Each row was made from one path, in order. Every step used is in the known rows, and no mark comes twice. Write each row's path.
Known rows:
feku/pafo/pedup/tezi/buke/donos: [-0.72  2.34  4.17 -0.61  3.57  2.85 -0.56 -4.71 -4.63 -0.34  0.36 -1.62
 -0.16  1.68 -2.84 -3.66 -0.54  5.43 -3.75 -0.91 -0.45 -3.76  1.67  2.25
 -3.96]
buke/tene/pedup/tezi/feku: [ 0.23  2.69  2.00 -2.35  3.05  0.28 -0.42 -6.90 -1.43  3.55  0.23  1.90
  0.25  3.48 -1.05 -3.67 -0.75  3.45 -1.72 -2.22 -2.60 -3.23  0.86 -1.27
 -3.42]
tezi/feku/pafo/buke/donos: [ 0.65  2.35  3.66 -2.59  5.14 -1.09 -1.61 -6.42 -1.51  2.08  2.49  1.45
  2.68  2.88 -3.10 -2.08 -2.74  2.36  0.48  0.64 -2.36 -2.59  0.96  2.06
 -3.91]
donos/buke/tene: [-1.35  1.24  2.21 -0.19  2.41  1.83  1.48 -5.02 -0.66  1.49  1.58  0.42
 -0.48  3.32 -0.75 -1.77 -0.26  2.69 -2.41 -1.83  0.67 -2.59  0.76  2.03
 -2.32]
tene/pedup: [-0.36  1.49 -0.26 -1.95  2.23  0.43  1.83 -4.51 -2.49  1.15  2.04 -0.03
  0.88  2.33  0.14 -2.67  1.92  2.52 -1.44 -0.67 -1.53 -0.93 -0.07 -0.02
 -1.63]
donos/pedup/tezi/feku/pafo: [ 0.16 -0.01  0.53 -4.01  2.05  0.30 -2.22 -4.74 -2.12 -0.43 -0.89  1.51
 -0.08  2.52 -4.01 -3.74 -0.99  1.27 -2.47  2.11 -1.88 -3.50  0.84  1.15
 -2.05]
buke/tene: [-0.90  1.77  1.22 -1.66  3.41 -0.05  1.14 -5.30 -1.97  1.85  0.83  0.80
  0.83  3.32  0.10 -1.72 -0.58  2.73 -2.87 -1.91  1.04 -1.01  1.75  1.48
 -2.92]
donos/feku: [-2.73 -0.94  0.84 -2.72  1.72  0.96 -1.04 -3.96 -2.01  0.55  2.04  0.38
  0.46  2.57 -1.30 -2.22  0.21  2.41 -3.06  0.63 -0.07 -1.84  0.57  1.75
  0.61]
donos/buke/tezi/pedup: [ 0.54  1.35  0.13  0.27  2.68  2.12 -0.07 -3.93 -3.13 -0.84  1.47 -1.36
  0.04  1.83 -1.08 -4.45  0.32  1.31 -1.00 -0.52 -0.90 -3.37  1.13  2.14
 -1.76]
pedup/tezi/buke/donos/feku: [-2.39 -0.38  4.48  0.70  2.34  2.95 -3.08 -4.94 -3.66  0.69  1.19  0.32
  0.27  3.04 -2.26 -3.41 -1.51  5.82 -3.74 -0.93  0.03 -4.37 -0.93  2.58
 -2.05]
donos/buke/tene/pedup/tezi: [-0.43  1.35  2.03  0.96  1.09  2.64  1.71 -6.12 -1.45  2.28  0.66  0.28
 -1.79  3.35 -0.95 -2.59  0.85  4.02 -2.77 -3.09 -1.58 -3.83 -0.46  0.16
 -3.07]
buke/donos/pedup: [-0.18 -0.53  1.95 -0.10  1.74  0.39 -0.10 -3.21 -1.98 -1.12  1.25  1.30
  2.03  3.13 -2.50 -3.07  0.92  2.73 -2.43 -1.12  0.97 -1.80 -1.95  2.57
 -3.01]
buke/donos: [-0.92  0.46  1.94 -0.54  3.17  0.86 -0.34 -4.39 -2.55  0.09  1.67  0.83
  2.09  1.80 -0.76 -2.01 -0.05  3.22 -1.37 -1.51  0.68 -0.81 -0.65  2.78
 -2.53]
tezi/buke/donos/feku/pafo: [-2.61  1.12  3.83 -2.15  3.86  1.57 -2.84 -5.06 -3.83  1.52  2.25  0.24
  1.98  3.22 -2.54 -3.64 -2.78  5.85 -2.38  0.08  0.59 -4.86  1.17  2.71
 -1.80]
tene/pedup/tezi: [-0.01  0.50 -0.41 -1.05  1.29  1.34  0.84 -4.85 -3.03  0.83  0.46 -0.07
 -0.75  1.84 -0.58 -2.55  1.82  3.11 -2.60 -0.81 -2.08 -1.72 -0.69 -0.14
 -1.59]
tezi/buke/tene/pedup: [-0.23  4.10  2.33 -0.68  3.90  0.53  2.29 -5.53 -2.95  4.08  1.82  0.11
  0.62  4.70  0.21 -2.91 -0.41  4.57 -2.29 -2.91 -0.22 -3.79  1.90 -0.11
 -3.70]
feku/tene/pedup: [-0.15  2.93 -0.31 -3.06  3.11 -0.99  1.02 -5.95 -3.46  1.08  0.51  0.47
 -0.69  2.77  1.48 -1.90  1.68  3.40 -1.71 -1.33 -2.06 -1.14  0.31 -1.69
 -0.51]
donos/pedup/tezi: [-0.09 -1.37 -0.11 -0.79  0.30  1.46  0.29 -3.34 -2.43 -1.72 -1.03  0.51
 -0.66  2.53 -2.26 -2.61  1.40  1.30 -4.12  0.24 -0.53 -2.08 -1.19  1.45
 -1.86]
feku/pafo/pedup/tezi/buke: [-0.57  2.46  2.18 -2.05  2.97  2.67  0.33 -4.28 -4.22 -0.34 -0.19 -2.83
 -1.57  2.09 -2.37 -3.18  0.02  3.63 -4.68  0.76 -1.23 -3.59  3.07  1.20
 -3.00]
tezi/buke/donos: [-1.27  1.73  3.69  0.39  4.61  1.28 -0.03 -4.41 -3.43  0.43  1.98 -0.13
  1.15  3.11 -0.66 -2.82 -0.84  4.09 -2.09 -1.66  0.75 -2.75 -0.18  2.68
 -3.57]
donos/feku/pafo: [-2.52 -0.45  0.18 -4.49  2.19  1.05 -2.07 -4.73 -3.01  1.20  1.46  0.15
  1.11  2.37 -2.11 -2.36 -0.87  2.97 -2.40  1.58 -0.13 -2.34  2.07  1.73
  0.32]
buke/tene/pedup/tezi/feku/pafo: [ 0.26  3.07  1.49 -4.24  3.51  0.29 -1.26 -7.58 -2.38  4.27 -0.39  1.79
  0.75  3.58 -2.02 -3.74 -1.88  4.21 -1.11 -1.05 -2.59 -3.97  2.63 -0.96
 -3.49]
buke/tezi/feku: [-0.09  1.46 -0.27 -2.99  3.20  1.39 -2.38 -4.69 -1.78  1.37  1.47  0.62
  0.85  1.94 -1.47 -3.92 -2.36  1.28 -0.95 -0.86  0.03 -0.91  1.43  1.26
 -2.38]
feku/tene/pedup/tezi: [ 0.19  2.14 -0.32 -2.15  2.35  0.17  0.25 -6.48 -3.88  0.42 -1.09  0.55
 -2.06  2.40  0.82 -1.84  1.41  4.04 -2.67 -1.44 -2.45 -1.62 -0.40 -1.96
 -0.84]
pedup/tezi: [-0.96 -0.47  0.07 -1.05  1.65  1.33 -0.30 -4.65 -2.89 -0.69 -0.43 -0.14
 -0.97  1.35 -0.72 -1.71  0.50  2.03 -3.62  0.03 -0.77 -0.87 -0.39  1.49
 -1.76]

Write each row's path:
[ 1.53  0.38  1.50 -2.60  2.26 -0.74 -1.33 -5.13 -1.36  0.32 -0.60  1.08
 -0.25  3.44 -4.58 -2.57 -1.44  0.68 -2.20  2.53 -3.80 -3.66  0.36  1.17
 -3.52]	donos/pedup/tezi/feku/pafo/buke
[-0.17  1.90  1.45 -0.21  2.79  2.07  0.81 -5.06 -3.91  1.44  0.56 -1.09
 -1.47  2.93 -0.45 -3.06  0.75  3.79 -3.17 -0.80 -1.94 -3.44  0.01 -0.12
 -2.70]	tene/pedup/tezi/buke
[ 0.96  2.84  2.40 -2.94  4.16 -0.64 -1.14 -7.85 -1.38  3.39 -0.13  1.37
  0.38  4.18 -2.73 -1.64 -3.60  2.68 -1.71 -0.02 -2.92 -3.48  2.77  0.93
 -4.85]	pedup/tezi/feku/pafo/buke/tene
[-0.43  2.21  2.88  0.22  3.41  1.63  0.79 -5.82 -3.43  2.04 -0.74  0.01
 -1.08  4.37 -0.44 -2.04 -1.65  3.92 -4.63 -2.22  0.16 -3.70  1.91  1.40
 -4.27]	pedup/tezi/buke/tene
[ 0.04  3.79  1.09 -4.49  4.40 -1.51 -0.47 -6.48 -2.25  2.08  1.12  1.98
 -0.45  3.21  0.44 -2.64  0.74  2.31 -0.54 -0.44 -3.19 -1.87  0.79 -2.34
 -0.44]	tezi/feku/tene/pedup
[-2.01  3.03  3.99 -1.14  3.71  0.33 -1.57 -6.07 -4.24  2.13  2.20  1.46
  0.38  4.38  0.17 -3.27 -0.70  7.03 -1.87 -2.32 -0.99 -4.63 -0.64 -0.93
 -0.61]	tezi/buke/donos/feku/tene/pedup
[-2.56  0.38  4.30 -0.07  3.35  1.42 -1.95 -4.07 -3.10  1.18  2.71  0.27
  1.25  3.35 -1.64 -3.22 -1.59  4.91 -2.82 -0.88  0.59 -4.34 -0.33  2.65
 -1.53]	tezi/buke/donos/feku
[-0.49  0.48  1.56 -2.53  2.72  0.76 -1.71 -5.04 -1.97  0.51  0.05  1.05
 -0.77  1.79 -1.51 -2.35 -0.69  1.30 -2.24  0.88 -1.90 -1.60  0.24  1.01
 -1.57]	pedup/tezi/feku
[ 1.45  0.14  3.99  0.76  2.39 -0.25 -1.48 -4.77 -0.89 -0.40  0.74  2.15
  0.87  3.83 -4.31 -2.71 -0.87  1.70 -1.69  0.09 -2.83 -3.62 -2.52  1.85
 -4.38]	pafo/buke/donos/pedup/tezi/feku
[-2.43  0.78  2.84 -2.19  3.23 -0.14 -2.67 -5.64 -3.44  0.14  1.03  2.08
  0.74  3.05 -0.43 -1.93 -0.67  5.11 -2.23 -1.28  0.41 -2.18 -0.60  0.67
  0.39]	buke/donos/feku/tene
[-0.48  2.24  3.16 -0.46  2.21  1.90 -0.31 -6.61 -0.22  3.11  1.35  1.51
 -1.29  3.70 -1.97 -3.61 -0.44  3.47 -1.34 -2.04 -2.84 -4.72  0.15 -0.26
 -2.71]	donos/buke/tene/pedup/tezi/feku
[ 1.49  2.40  1.52  0.69  1.64 -0.22  2.40 -7.03 -1.68  3.09  0.73  0.43
 -0.55  4.32 -0.74 -1.57  0.03  3.62 -2.58 -2.64 -2.77 -2.49  0.15 -0.79
 -4.98]	pafo/buke/tene/pedup/tezi
[-0.11  1.49  0.85 -2.25  2.52  0.74 -1.08 -5.26 -1.74  1.77  1.01  1.13
 -0.28  2.02 -1.24 -3.58  0.84  2.29 -1.34 -0.37 -3.47 -2.42 -0.31 -0.63
 -1.67]	tene/pedup/tezi/feku
[ 0.16  1.72 -0.91 -4.90  3.78  1.42 -3.21 -5.45 -2.86  2.01  0.63  0.55
  1.57  1.89 -2.44 -4.24 -3.32  2.03 -0.46  0.16 -0.07 -1.77  3.01  1.25
 -2.78]	buke/tezi/feku/pafo
[-0.85  2.01  4.71  1.78  2.64  2.98  0.07 -3.95 -3.81 -0.99  0.90 -1.53
 -0.76  2.08 -2.01 -3.28  0.37  4.77 -4.28 -1.89 -0.30 -3.09  0.11  1.95
 -3.78]	pafo/pedup/tezi/buke/donos
[ 1.63  2.81  0.98 -1.48  2.42 -0.13  1.25 -7.73 -2.71  3.56 -0.01  0.14
  0.36  4.32 -1.64 -1.49 -1.10  4.70 -1.93 -1.73 -3.12 -3.26  1.75 -0.55
 -5.31]	feku/pafo/buke/tene/pedup/tezi
[ 0.78  1.71 -0.35 -2.43  2.79 -0.21 -2.13 -5.52 -4.02  1.14  1.55 -1.20
  1.88  3.34 -2.57 -3.92 -2.32  2.61 -0.74  1.42 -2.35 -3.98  3.26  1.22
 -2.11]	donos/feku/pafo/buke/tezi/pedup
[ 0.01  1.69  0.60 -0.81  1.85  0.88  1.21 -6.22 -2.53  2.65 -0.35  0.72
 -0.34  3.52 -0.13 -2.37  0.51  4.34 -2.85 -3.34 -1.31 -2.35  0.62 -0.58
 -3.40]	buke/tene/pedup/tezi
[ 1.08  4.10 -0.38 -3.93  3.67  0.32 -1.89 -6.66 -3.28  2.16  0.78  1.71
 -0.38  3.05  0.11 -3.83 -1.35  3.31 -0.23 -2.22 -1.86 -1.33  1.31 -2.24
 -1.61]	buke/tezi/feku/tene/pedup
[ 2.32  4.42  0.13 -2.52  3.66 -0.95 -0.94 -7.35 -2.42  2.93  1.53  1.33
 -0.50  3.95 -0.27 -2.98 -2.00  2.60  0.10 -1.90 -3.53 -1.52  1.05 -2.37
 -2.66]	pafo/buke/tezi/feku/tene/pedup
[-2.73  1.97  4.87 -2.18  3.19  2.28 -1.76 -4.09 -3.75  0.72  3.13 -0.99
  1.29  2.78 -3.38 -4.27 -0.96  5.69 -3.17 -0.09  0.09 -4.60  2.26  2.06
 -1.91]	tezi/buke/donos/feku/pafo/pedup
[ 2.69  3.09 -0.78 -1.98  3.89 -0.46 -0.11 -5.48 -4.33  0.65  0.53 -1.59
  1.85  2.55 -1.89 -3.38 -1.72  1.68 -0.23  0.93 -2.01 -2.68  3.26  1.24
 -3.86]	feku/pafo/buke/tezi/pedup
[-0.82  0.26  1.05 -1.06  1.08  2.18  1.01 -3.60 -2.99 -1.26  0.23 -1.80
 -1.54  1.10 -1.54 -2.44  2.40  2.36 -4.66 -0.30 -1.01 -0.80  0.87  0.83
 -1.87]	pafo/pedup/tezi
[-0.29  2.61  0.82 -1.71  2.68  0.02  2.09 -5.66 -1.93  3.33  1.53  0.65
  1.08  3.73  0.29 -2.75  0.58  3.83 -1.97 -2.87 -0.28 -1.84  1.35 -0.53
 -3.10]	buke/tene/pedup
[ 1.38  1.75 -1.26 -2.34  2.34  1.09 -0.63 -5.64 -3.02  1.50  1.05 -1.11
  0.93  2.77 -2.07 -2.14 -2.63  2.20 -1.22 -0.23 -0.46 -1.05  2.48  1.72
 -4.25]	feku/pafo/buke/tezi
[ 0.38  3.50  0.52 -2.22  2.77  1.93 -1.73 -6.53 -1.82  2.04  1.65  1.20
 -1.91  3.01 -0.62 -4.24 -1.21  2.91  0.13 -2.09 -2.43 -3.03  0.34 -1.64
 -0.76]	donos/buke/tezi/feku/tene/pedup
[-0.44  2.83  1.44 -4.24  5.02 -1.15 -1.37 -6.44 -2.19  0.59  0.08  2.03
 -0.55  2.78  0.20 -1.82 -0.72  1.45 -1.63  0.44 -1.71 -0.98  1.21 -0.53
  0.01]	tezi/feku/tene
[-0.36  2.70  2.39 -3.42  3.35  0.37 -1.33 -6.05 -2.61 -0.72 -0.77  0.44
 -2.78  1.98 -0.74 -2.73  0.73  2.17 -3.81  0.09 -2.90 -1.37  1.62 -1.06
 -0.61]	pafo/pedup/tezi/feku/tene
[ 1.18  1.81 -1.24 -1.19  3.41  0.68 -0.37 -4.03 -3.87 -0.30  0.68 -1.04
  1.55  1.76 -0.34 -4.32 -0.26  1.15 -1.28 -0.70 -0.41 -1.64  1.69  1.33
 -2.43]	buke/tezi/pedup
[ 0.42  3.00 -0.38 -3.98  4.24  0.42 -2.96 -6.32 -3.01  1.24 -0.18  1.45
 -0.35  2.45  0.06 -2.95 -2.43  2.15 -1.14 -1.49 -0.49 -0.52  1.82 -0.53
 -1.11]	buke/tezi/feku/tene
[-0.10  2.00  1.30 -3.68  4.10 -0.25 -2.42 -6.71 -2.55  0.02 -1.41  1.68
 -1.95  2.48 -0.21 -1.57 -0.82  2.17 -2.61  0.37 -2.56 -1.47  0.45 -0.70
 -0.58]	pedup/tezi/feku/tene
[-0.75  2.42  1.92 -4.84  3.64  0.63 -0.27 -4.25 -1.98  0.89  2.15 -0.53
  0.67  1.46 -3.06 -3.52 -0.23  1.41 -1.76  1.82 -1.51 -1.87  3.35  0.57
 -1.39]	tezi/feku/pafo/pedup
[-1.66  1.75  2.50 -2.29  2.33 -0.03 -1.69 -6.30 -3.57  1.64  2.12  2.32
  1.10  3.38  0.03 -2.86  0.69  6.38 -1.15 -2.12 -1.27 -2.30 -1.05 -1.26
  0.20]	buke/donos/feku/tene/pedup
[-0.60  0.85  0.43 -2.80  1.46  2.02  0.18 -4.39 -3.75 -0.92 -0.39 -2.07
 -0.87  0.81 -2.26 -2.38  1.17  3.03 -4.11  0.73 -1.25 -1.48  2.23  1.20
 -2.19]	feku/pafo/pedup/tezi
[ 0.04  2.59  0.42 -4.65  3.02  2.08 -2.14 -4.46 -2.50  1.04  1.64 -0.75
  0.95  1.33 -3.07 -5.01 -1.97  2.29 -1.62  0.05 -0.29 -1.28  4.27  0.75
 -2.59]	buke/tezi/feku/pafo/pedup
[ 0.62  1.10  1.01 -3.07  2.52 -0.86 -1.57 -5.22 -2.40 -1.21 -2.22  2.62
 -1.81  3.34 -1.81 -2.88  0.11  1.50 -3.41  0.71 -2.46 -2.24 -0.46 -0.48
 -0.72]	donos/pedup/tezi/feku/tene
[-2.42 -0.97  2.96 -1.22  2.24  1.03 -2.26 -4.37 -2.22  0.48  2.66  1.14
  2.10  2.45 -1.74 -2.77 -0.34  4.18 -1.84 -0.80  0.75 -2.10 -0.88  2.27
 -0.60]	buke/donos/feku
[ 0.78  1.66  1.53 -3.26  3.75 -0.06 -1.59 -6.77 -1.77  1.49  0.11  0.33
 -0.08  2.63 -3.19 -1.45 -2.32  1.14 -1.41  2.14 -3.81 -2.70  1.31  0.99
 -3.30]	pedup/tezi/feku/pafo/buke
[ 0.43  1.66  2.26 -1.32  3.85 -0.48 -0.19 -5.77 -2.63  1.18  1.72 -0.01
  2.24  2.93 -2.13 -1.16 -1.59  3.32 -0.62 -0.28 -1.11 -1.96  0.62  2.53
 -3.99]	feku/pafo/buke/donos
[-0.28  0.20 -0.64 -2.88  1.45  1.30 -2.61 -5.45 -2.75  2.02  2.02 -0.49
  0.89  3.07 -2.76 -2.64 -3.39  3.28 -1.83  0.34 -0.46 -2.39  2.37  1.30
 -2.02]	donos/feku/pafo/buke/tezi
[-0.44  0.71  2.37 -2.39  2.30  1.67 -0.76 -4.13 -1.64 -0.52  0.85 -0.24
 -1.22  1.14 -2.53 -3.16  0.90  1.15 -3.48  0.71 -2.30 -1.55  1.11  0.63
 -1.65]	pafo/pedup/tezi/feku
[-1.80  1.67  0.32 -3.63  1.94 -0.51 -0.67 -5.66 -3.30  1.54  1.25  1.28
 -0.78  3.32  0.56 -2.34  1.22  4.43 -2.39 -0.72 -1.93 -2.43  0.01 -1.97
  1.25]	donos/feku/tene/pedup
[-0.03  0.05  1.53  0.38  1.43  1.81  0.28 -3.42 -3.28 -1.35 -0.86 -0.40
 -1.60  3.58 -2.31 -3.08  0.43  2.24 -5.14  0.18 -0.65 -3.72 -0.62  1.57
 -3.05]	donos/pedup/tezi/buke
[ 1.24  2.95  1.49 -0.37  2.71 -1.09  3.24 -6.36 -1.26  3.64  2.21  0.48
  0.89  4.85 -0.31 -1.28 -0.20  2.88 -1.56 -2.59 -2.09 -2.11  1.17 -0.84
 -4.33]	pafo/buke/tene/pedup
[ 0.24  3.91  3.09  0.07  3.97  0.90 -0.67 -7.21 -5.19  1.00 -0.39  0.96
 -1.06  3.51  0.49 -2.92 -0.31  6.75 -2.27 -3.23 -1.83 -3.85 -1.14 -0.92
 -2.92]	feku/tene/pedup/tezi/buke/donos
[-1.44  0.86  0.39 -2.71  0.91  0.75 -1.90 -6.25 -3.83  0.77 -0.32  0.80
 -2.02  3.00 -0.11 -2.29  1.08  5.27 -3.24 -0.70 -2.44 -2.71 -0.76 -2.24
  1.15]	donos/feku/tene/pedup/tezi
